What can hang from each mark
Q_223: Q_149 Q_254 Q_436
Q_436: Q_223
Q_875: Q_223 Q_254 Q_436
Q_266: Q_149 Q_254
Q_254: Q_149 Q_436
Q_149: Q_223 Q_254 Q_266

Every row comes from one small tree of marks. The marks that hang from a mark follow it in brackets, in the order of their numbers. Every link used is in the known rows. Which tree was each row made from?
In the rows, zero is written as 128.
Known rows
Q_266[Q_254[Q_149[Q_223] Q_436]]: [ 99  66 185  83  91 155 125 112 137 122 116 130 130 184 178  66 126 134
  85 118 109 111  92 107]
Q_436[Q_223]: [136 105 140 132 185 125 128 128 101 132 139 144 162 120 151 142 149 152
  78 128 129  99 112 118]
Q_223[Q_149[Q_266[Q_254[Q_436]]]]: [120 119 166 129  91 123 133 107 147 101 139 122 137 163 111  94 104 147
 133 102 132 104  97 133]
Q_875[Q_254[Q_149 Q_436[Q_223]]]: [163  69 177 103 134 107 132 142 115  90 137 172 163 129 174 102 152 136
  37 109 131 112 106 151]
Q_436[Q_223[Q_149[Q_254 Q_266]]]: [116 135 163 160 175 117 146 117 123 108 144 118 140 153 124 122 145 140
  99 113 120 114 104 146]
Q_254[Q_149[Q_266] Q_436]: [136  69 205  70 122 145 153 122 172 109 144 162 111 190 175  82 127 137
 104 101 117 121 106 141]
Q_223[Q_149[Q_254 Q_266] Q_436]: [ 92 172 154 175 109 119 156 115 175  85 140 121 124 173  94  91 133 129
 148 119 109 127  79 156]
Q_875[Q_223]: [146 102 135 108 138 114 123 116 146 126 149 148 169 109 107 123 106 126
 105 139 142 112  92 126]
Q_149[Q_223[Q_436] Q_254]: [ 55 155 171 142 107 139 151 103 159 113 123 119 138 185 131  74 157 112
 120 119  92 129  56 122]
Q_266[Q_149[Q_223[Q_436]] Q_254]: [ 78 101 141 132 102 176 114 123 119 123 129 101 139 191 139  49 128  90
 160 139 124 120  85  67]
Q_875[Q_223[Q_149] Q_254 Q_436]: [174 123 107 143  82  23 111 124 146  56 178 142 187  49  43 118 111 122
  67 145 178  94  81 151]
Q_223[Q_149]: [128 139 152 144 101 103 121 110 132 108 154 126 160 123  88 128 126 166
 106 112 123  97 103 141]
Q_254[Q_149]: [125  85 168 103 140 135 134 126 143 121 156 144 140 161 150 109 152 129
  92 134 107 128 120 133]
Q_436[Q_223[Q_149 Q_254]]: [146 158 126 166 144  91 114 126 108  86 144 131 178  95 105 146 147 182
  67  88 132  77  96 150]
Q_266[Q_149[Q_223]]: [100 106 170 111 119 158 126 113 126 124 159 111 150 177 123  73 141 104
 148 116 126 114  92  85]
Q_223[Q_149[Q_266] Q_254]: [131 179 136 158  89  90 135 111 160  66 162 125 168 136  73 113 131 150
 135  69 136  95  88 163]
Q_254[Q_436]: [144  83 177  85  93 137 131 123 136 129 127 163 146 140 149 106 110 169
  92  93 121  98  91 120]
Q_436[Q_223[Q_149]]: [140 130 143 154 164 104 119 119 104 112 145 129 161 109 119 148 143 176
  69 120 130  86 107 137]
Q_223[Q_149 Q_254]: [137 172 130 160  76  88 115 118 136  75 155 127 181 106  71 124 129 173
 102  74 126  84  89 160]
Q_223[Q_436]: [118 135 126 139 122 126 133 129 147 115 134 152 149 133 127 116 138 144
 122 133 123 112  89 122]
Q_149[Q_266]: [116 114 159 112 143 132 156 113 155 118 158 142 145 177 132 104 134 108
 156 115 135 127 106 121]
Q_254[Q_149[Q_223 Q_266] Q_436]: [110  90 218  68 111 140 157 100 183  99 142 149 116 205 173  68 140 134
 102  95 116 114  80 135]

Which tree is each row?
[ 93 124 168 117 124 129 139 110 165  99 145 136 138 171 149  93 168 128
  95 134 106 118  85 131]	Q_254[Q_149[Q_223[Q_436]]]
[128  46 168  95 136 156 119 135 111 130 110 142 128 161 193  89 124 148
  63 129 115 110 112 112]	Q_266[Q_254[Q_149 Q_436[Q_223]]]
[131  80 153 120 111 137 110 125 102 127 108 134 143 134 156 102 104 169
  75 113 125  88  99 110]	Q_266[Q_254[Q_436[Q_223[Q_149]]]]
[158 108 128 129 133  88 129 138 160  74 150 166 175 107 121  98 139  94
  74 154 147 131  88 160]	Q_875[Q_223[Q_436] Q_254[Q_149]]
[115  68 191 104 109 184 134 138 119 142 141 126 123 189 144  60 117 107
 137  99 102 134 100  99]	Q_266[Q_149[Q_254[Q_436]]]
[100  94 202  99 117 156 171 117 164 127 129 143 114 210 154  67 119 107
 141  90 107 143  88 132]	Q_149[Q_254[Q_436] Q_266]
[164 114 136 100  97 108 116 125 155 100 137 162 178  97 107 110  96 152
  88  88 144  93  71 142]	Q_875[Q_223[Q_254[Q_436]]]
[114 174 136 164 111 106 142 112 173  79 148 131 136 148  88 113 130 148
 148 120 131 106  83 149]	Q_223[Q_149[Q_266] Q_436]
[162 157 100 140  85  45 120 115 181  53 179 132 163  77  34 115 102 140
 109 114 173  85  73 151]	Q_875[Q_223[Q_149[Q_266] Q_254] Q_436]
[ 92 184 131 143  89 108 129 106 163  79 134 134 172 139 112  97 156 144
 114  90 124  93  54 129]	Q_149[Q_223[Q_254 Q_436]]
[ 77 103 188 121 118 173 138 115 125 132 152  98 137 204 127  55 145  83
 149 112 102 137  87  93]	Q_266[Q_149[Q_223 Q_254]]
[ 89 169 159 120 108 115 154  91 175  80 154 124 166 181 115  83 154 109
 149  76 137 109  67 128]	Q_149[Q_223[Q_254] Q_266]
[114  81 166  96 113 154 145 116 147 124 129 140 131 189 158  77 106 113
 146 110 134 121 101 107]	Q_149[Q_266[Q_254[Q_436]]]
[116 119 161 129 111  97 139 121 146  75 152 148 171 150 140  85 175 100
  80 128 126 126  88 144]	Q_875[Q_254[Q_149[Q_223[Q_436]]]]
[108 147 169 103  72 115 127 101 151  92 130 141 172 142 127  92 137 160
  96  64 124  84  57 127]	Q_149[Q_223[Q_254[Q_436]]]
[ 68 122 166 112 118 141 151  85 157 114 136 109 145 206 143  68 138  88
 157 117 135 121  81  96]	Q_149[Q_223 Q_266[Q_254]]
[164  84 147 109 136  89 130 131 145  88 163 158 184 113 121 101 134  89
  68 144 147 132 100 156]	Q_875[Q_223 Q_254[Q_149]]
[131  40 157 105 128 187 108 145  85 143 119 125 131 168 173  68 104 125
 117 118 130 107 109  72]	Q_266[Q_149 Q_254[Q_436[Q_223]]]
[105 158 129 168 103 118 135 115 162  85 134 120 135 158  99  96 121 137
 150 130 130 109  88 136]	Q_223[Q_149[Q_266[Q_254]] Q_436]
[123  41 163  94  91 188 110 141 102 142 125 126 130 180 157  54  93 114
 140 113 125 115 107  72]	Q_266[Q_149 Q_254[Q_436]]
[120  67 186 112 138 181 132 142 105 140 135 126 125 180 154  70 122 117
 120 104 108 128 102 100]	Q_266[Q_149[Q_254[Q_436[Q_223]]]]
